What can hang from each mark
F: G J K L
K: F V Z
G: F
B: V
L: E F
V: G K
E: B
U: Z

Every row comes from one small tree of marks. Brackets hold a mark, then the marks that hang from it, in alphabetical order. Every link used is in the known rows. Which tree was each row made from?
Known rows
[V [G [F L]] K]: [ 2.70 -0.50 -1.91 -1.72  2.90  6.18  3.15 -2.87 -2.07  1.64 -2.15  0.18
  0.62  5.71 -0.89 -5.29 -0.85  3.42 -0.05 -5.78 -6.93  0.85  3.39  1.65
  2.72]
[B [V G [K [F L] Z]]]: [ 2.21  2.37 -1.40  1.34  2.87  3.27  3.90 -0.33 -0.09  2.14  0.08  2.07
 -0.70  6.24 -2.76 -7.68 -2.03  3.83  0.28 -3.97 -4.41 -1.00  3.14  1.22
  0.73]
[E [B [V G [K Z]]]]: [ 0.83 -0.02 -3.78  1.83  1.57  0.85  4.03  1.25  0.96  1.77  1.36  2.26
 -0.58  4.83 -1.44 -8.26 -0.36  6.55  3.41 -2.15 -1.69  1.23  1.62  1.92
  1.91]
[G [F [L E]]]: [ 3.37  2.26 -3.10 -3.36  1.02  3.65  1.93 -2.32  0.68  3.13 -4.79 -2.54
 -0.69  4.00  2.88 -0.62 -4.10  1.91  2.39 -3.12 -4.31  0.08  1.81 -0.62
  2.57]
[E [B V]]: [ 2.30  0.87 -2.17 -0.45 -0.78  1.34  2.33  0.99  3.15  1.20 -4.08  0.91
 -0.52  3.02  3.57 -5.50 -1.09  5.62  2.81 -0.77 -1.41  1.51 -0.72  1.16
  0.74]
[K [F J L] Z]: [ 3.22  1.57 -0.51 -1.01  3.15  4.53  1.74 -3.64  3.98  3.82 -2.33 -0.70
  1.33  3.96 -1.18 -1.77 -4.53  3.56 -0.08 -0.45 -3.23 -0.69  1.53  0.35
 -1.33]
[G [F K]]: [ 1.05  1.34 -3.55 -2.29  0.95  2.82  0.55 -2.82 -0.15  2.19 -2.55 -0.89
  0.18  2.61  3.44 -3.57 -0.16  2.70  1.72 -3.87 -3.85  2.54  2.72  0.43
  1.56]
[E [B [V K]]]: [ 0.68 -1.10 -3.09 -0.18 -0.65  2.02  3.16  0.59  1.70  1.60 -2.85  1.18
 -1.15  4.26  0.85 -6.72 -0.31  5.16  2.15 -2.64 -1.42  2.14  0.06  1.66
  0.72]
[F L]: [ 4.02  0.43 -0.38 -1.30  1.68  3.88  1.74 -2.42  1.16  1.91 -5.15 -1.56
  1.44  3.20  0.66 -2.86 -2.40  3.54  0.98 -1.30 -0.92 -0.95  1.94  1.14
 -0.66]
[B [V G K]]: [-0.10 -0.47 -2.92  0.29  1.02  2.41  3.27 -1.00 -2.00  1.11 -1.32  1.98
  0.02  5.40 -1.43 -8.46  0.99  6.55  1.96 -4.41 -4.44  0.55  2.32 -0.22
  1.74]
[G [F [K Z] L]]: [ 4.45  2.32 -2.66 -0.76  1.86  2.88  1.16 -2.26  0.73  3.12 -1.22 -0.91
 -0.67  3.20  1.20 -3.26 -2.44  2.21  1.34 -1.83 -1.24  0.32  4.54  1.72
  1.39]
[V [G [F K [L E]]]]: [ 3.09  2.98 -4.26 -3.05 -0.02  2.82  1.84 -2.16 -0.30  2.32 -2.32 -1.92
  0.54  4.20  0.98 -4.35 -0.84  3.15  0.19 -5.53 -5.67 -0.03  3.13 -1.16
  2.15]
[L [F J [K Z]]]: [ 1.04 -0.49 -2.78 -2.96 -0.06  2.30 -0.19 -3.62  2.24  4.04  0.12 -1.47
  0.26  4.64 -0.76 -0.70 -1.39  5.27  0.63 -0.36 -0.87  2.11  1.96 -2.13
 -1.18]
[F G J K [L [E B]]]: [ 3.45  0.11 -2.84 -3.99 -3.19  1.98  1.54 -1.35  5.71  4.59 -4.51 -2.48
  1.06  3.96 -1.20 -1.34 -2.17  5.64 -3.58 -2.31 -1.72  0.91 -0.80 -1.81
 -2.55]
[F G J [K V] [L E]]: [ 0.63  1.99 -2.62 -3.52 -2.27  1.13  0.94 -2.45  2.41  4.32 -5.22 -3.22
  0.50  5.25 -2.37 -3.51 -1.55  7.12 -3.87 -2.87 -2.59 -1.50 -0.10 -2.20
 -0.87]
[V K]: [-0.25 -1.10 -2.46 -0.91  1.79  3.53  2.61 -3.32 -0.46  2.75 -2.53 -0.80
  0.89  3.92 -0.77 -4.43 -0.58  3.50  2.84 -3.68 -1.59  1.52  2.12  0.58
  0.25]
[K F [V G]]: [-1.81  5.11 -1.44 -0.91  3.19  2.06  2.53 -1.86  1.24  0.26 -2.76  0.07
  3.07  4.43  1.08 -6.95  0.44  4.22  1.44 -3.94 -6.12 -0.45  0.45  1.50
  1.54]
[U Z]: [ 2.43  0.32 -0.68  1.61  1.92  1.66  1.58 -2.50  2.18  2.19 -2.47  0.59
  0.83  2.17  0.03 -3.88 -1.96  3.96  5.29  0.09 -2.41  0.04  3.31  0.44
 -0.07]
[F G J [K Z]]: [ 0.89  0.30 -2.46 -0.75  0.57  1.43  0.37 -3.19  2.20  4.87 -0.22 -0.21
  0.99  3.52 -2.36 -2.64 -1.00  6.95 -0.39 -0.50 -0.89  1.78  2.12 -1.56
 -1.46]
[L [F G K]]: [ 1.68  1.29 -0.79 -3.44 -1.05  2.72  1.17 -2.08  1.22  2.37 -2.91 -1.38
  0.65  5.43  1.05 -0.99 -0.21  3.29 -1.20 -3.16 -1.66  3.41  1.23 -1.72
 -1.25]
[B [V [G [F K [L E]]]]]: [ 3.54  3.18 -4.82 -2.63 -1.76  2.16  1.98 -0.15 -0.83  1.98 -2.13 -0.46
 -1.30  4.93  1.79 -6.16 -1.04  5.14  0.13 -5.18 -6.19 -0.43  2.91 -1.96
  3.03]

Which tree is each row?
[-0.79  3.90 -2.44  0.80  1.10 -0.84  1.43 -1.08  1.10  3.18 -1.40 -0.96
  0.40  4.22 -1.22 -4.85  0.00  5.95  1.18 -0.81  0.82  0.26  1.77  0.64
  0.79] => [F G [K V Z]]
[-0.59  1.88 -2.19  0.44  4.27  2.49  2.99 -3.00  0.97  3.47  0.17 -0.13
  0.37  3.90 -0.80 -3.58 -2.15  1.34  3.51 -3.29 -2.06  1.40  2.43  1.40
  0.38] => [V [K F Z]]
[-1.83 -0.32 -2.35 -1.50  0.93  4.35  2.46 -2.44  0.24  2.18 -0.67  2.47
  0.74  5.71 -2.16 -7.67 -0.19  6.40 -1.53 -5.21 -8.80  1.18  0.14 -1.10
  0.83] => [B [V G [K [F J]]]]
[ 1.14  1.87 -4.36 -1.56 -2.12 -0.01  2.63  1.26  3.22  2.51 -3.68 -1.19
 -1.23  3.34  3.26 -3.93 -2.19  5.02  4.28 -1.44 -1.17  0.71 -1.18 -1.03
  1.26] => [L [E [B V]]]
[ 1.51  4.05 -2.45 -2.13 -1.78 -0.06  2.00 -0.92  1.67  3.49 -5.14 -2.88
  0.52  5.05 -1.15 -4.05 -1.47  4.81 -1.32 -3.56 -0.78 -1.61  0.57 -0.90
 -0.21] => [F G [K V] [L E]]
[ 4.13  2.41 -1.19 -2.04  0.45  2.08  2.69 -1.83  1.71  3.96 -5.38 -2.36
  0.31  4.76 -0.24 -0.79 -3.68  3.58  0.03 -2.09 -1.64 -0.09  0.89 -1.68
 -0.43] => [F G [L E]]
[ 4.32  1.41 -2.14 -2.58  0.59  4.13  0.67 -2.82  0.51  2.18 -4.15 -1.40
  0.02  3.19  2.18 -3.66 -1.41  2.46 -0.47 -3.72 -3.48  0.49  3.35  1.28
  0.91] => [G [F K L]]
[ 1.22  1.85 -3.17 -1.77  0.97  2.92 -0.28 -3.23  1.58  3.56 -2.13 -1.50
 -0.55  4.42 -0.41 -4.16 -1.94  5.82 -1.12 -1.13 -3.01 -0.40  2.55  1.31
  2.19] => [G [F J [K V Z] L]]
[ 1.89  4.13 -4.62 -0.29 -1.00 -1.32  2.71  0.68  4.40  3.33 -2.47 -3.50
 -0.13  3.75 -0.43 -4.90 -2.18  4.14  2.06 -0.80  2.67 -2.09  1.06  1.40
  0.19] => [F [K V Z] [L [E B]]]
[-0.51  2.07 -1.03 -0.64  0.78  2.94  3.04 -0.44  0.10  3.02 -2.95  2.03
 -1.36  5.43  0.26 -5.62 -1.67  3.65 -0.75 -4.68 -5.15  2.44 -0.27  0.15
 -0.07] => [B [V [K [F G]]]]
[ 1.09 -0.30 -3.44  1.27  0.93  0.92  3.10  0.95  1.82  2.85 -0.44  1.42
 -2.01  3.97  0.02 -5.98 -1.73  5.61  4.26 -0.90  0.70  1.50  1.35  2.14
  1.02] => [E [B [V [K Z]]]]
[ 2.73 -0.38 -2.59 -3.69 -0.89  3.52  1.54 -3.57  2.72  4.46 -4.96 -3.08
  1.27  4.20 -0.97 -0.93 -3.93  5.39  0.15 -1.51 -2.93 -1.16  0.60 -2.57
 -0.64] => [F J [L E]]
[ 0.17  1.02 -2.27 -0.65  0.36  3.08  2.91  0.49  3.33  2.03 -2.95  1.47
 -0.91  4.41  2.02 -6.41 -1.16  2.93  1.24 -4.34 -3.95  2.70 -0.72  2.21
 -0.19] => [E [B [V [K F]]]]
[ 1.36  4.25  0.73 -0.93  2.85  3.26  1.55 -2.24  3.91  3.78 -3.74 -0.62
  0.77  5.55 -2.07 -2.89 -4.12  5.78 -2.33 -0.43 -3.92 -0.33 -0.63  1.04
 -0.50] => [K [F G J L] V Z]
[-0.65  1.60 -2.06 -0.55  0.72  2.84  2.59 -1.35  0.53  2.54 -2.68  1.24
 -1.17  4.66  0.81 -6.27 -1.77  2.84  1.37 -4.82 -4.82  1.34  0.80  0.68
  0.41] => [B [V [K F]]]
[ 2.08  2.78 -1.62 -1.77 -0.91  2.68  3.49  0.14  1.29  4.26 -4.30 -0.19
 -2.33  6.76 -0.90 -4.18 -3.90  2.92 -1.71 -5.52 -4.89  0.82 -0.13 -1.30
 -0.27] => [B [V [K [F G [L E]]]]]
[-1.64  1.97 -2.59 -0.42  0.52  0.29  0.32 -2.72  1.81  4.00 -1.16 -0.84
  0.56  4.45 -2.78 -4.50 -0.58  8.11 -0.71 -0.65 -1.00  0.29  0.87 -0.61
  0.00] => [F G J [K V Z]]
[ 2.41  6.11  0.70  0.52  3.90  1.70  2.77 -0.68  2.85  2.73 -3.94 -0.87
  0.48  5.03 -0.70 -3.96 -3.51  3.37 -0.02 -0.89 -2.36 -1.13  0.69  2.37
  0.31] => [K [F G L] V Z]
[ 0.84  1.32 -3.46 -3.99 -1.46  0.65  1.00 -3.08  2.58  6.09  0.23 -2.60
 -0.40  6.09 -1.50  1.74 -2.75  5.53 -0.03 -0.91 -1.10  2.85  0.68 -4.71
 -1.25] => [L E [F G J [K Z]]]
[ 0.37  1.83 -4.43 -1.41 -1.27  0.21  1.00 -2.55  2.46  4.98 -1.90 -3.52
 -0.22  4.57 -2.95 -3.90 -2.38  6.45  0.08 -0.80  0.03 -2.84  1.73 -1.62
  0.12] => [F J [K V Z] [L E]]
[ 0.09  4.07 -1.53 -1.25  0.41  0.11  1.00 -0.93  1.14  2.77 -1.09 -1.28
 -0.84  6.63 -0.25 -2.65 -0.54  4.92  0.48 -0.85  0.82  1.80  1.09 -0.50
  0.26] => [L [F G [K V Z]]]
[ 2.21  2.89 -4.77  0.08  0.34  0.68  2.27  1.38  1.69  1.17  1.24  1.84
 -1.39  3.59  2.67 -7.32  0.44  5.87  2.22 -2.21 -3.76  2.42  2.69  1.53
  3.39] => [E [B [V [G [F [K Z]]]]]]
[ 1.94  3.35 -1.72 -0.75  2.76  2.34  3.86 -1.42  1.82  5.23 -1.47 -1.29
 -0.76  5.72 -2.60 -1.19 -4.76  1.13  1.07 -3.82 -2.24  0.55  1.69 -0.34
 -0.51] => [V [K [F G [L E]] Z]]
[ 1.59  2.81 -4.35  0.48  1.53  0.88  1.31 -0.52 -1.45  1.66  1.74  1.80
 -1.44  3.79  1.66 -7.44  0.13  5.81  2.83 -2.98 -4.14  1.05  4.08 -0.11
  3.62] => [B [V [G [F [K Z]]]]]
[ 1.07  0.20 -3.32 -5.87 -3.89  1.71  1.13 -1.92  5.52  4.22 -2.71 -2.49
  0.44  6.00  0.80  1.14 -1.74  5.29 -2.21 -2.48 -2.66  4.61 -1.69 -4.04
 -1.65] => [L [E B] [F G J K]]
[ 2.05  1.93 -4.43 -1.59 -1.02  1.75  1.87  1.02  1.35  0.35 -1.24  1.60
 -0.35  3.64  3.93 -7.87  1.01  5.84  0.25 -4.24 -5.85  2.87  1.24  1.01
  3.05] => [E [B [V [G [F K]]]]]
[ 2.67  0.12 -4.42 -1.99 -0.77  1.31  0.87 -3.32  3.18  5.50 -1.15 -3.06
  0.35  3.80 -3.06 -1.55 -3.62  5.08  0.53 -1.00  0.32 -1.48  2.76 -2.50
 -1.36] => [F J [K Z] [L E]]
[ 2.45  2.58 -0.48 -4.18  0.36  3.97  1.75 -3.11  4.10  4.86 -5.23 -2.23
  1.20  5.25 -0.92 -0.09 -4.84  3.80 -2.83 -3.37 -5.89  0.73 -1.17 -2.53
 -1.69] => [K [F G J [L E]]]
[ 1.43  2.96 -3.18 -0.34  3.40  2.72  4.64 -2.09  0.70  3.60  0.53 -1.20
  0.64  5.87 -3.26 -3.86 -2.92  1.70  2.15 -5.06 -3.81 -1.18  2.90 -0.39
  0.59] => [V G [K [F [L E]] Z]]
[ 0.07 -0.71 -3.63 -3.64  0.25  4.02 -0.55 -4.39  0.76  2.92 -2.36 -0.66
  0.55  2.76  1.95 -2.61 -0.34  4.86 -0.27 -3.39 -5.74  2.65  1.89 -0.83
  0.83] => [G [F J K]]
[ 2.73  0.80 -1.25 -0.92 -0.06  3.94  3.31  0.71  3.66  1.74 -4.61  0.90
 -1.23  5.18  1.07 -6.44 -2.47  2.38 -1.20 -3.94 -3.71  0.87 -0.45  2.84
 -0.53] => [E [B [V [K [F L]]]]]
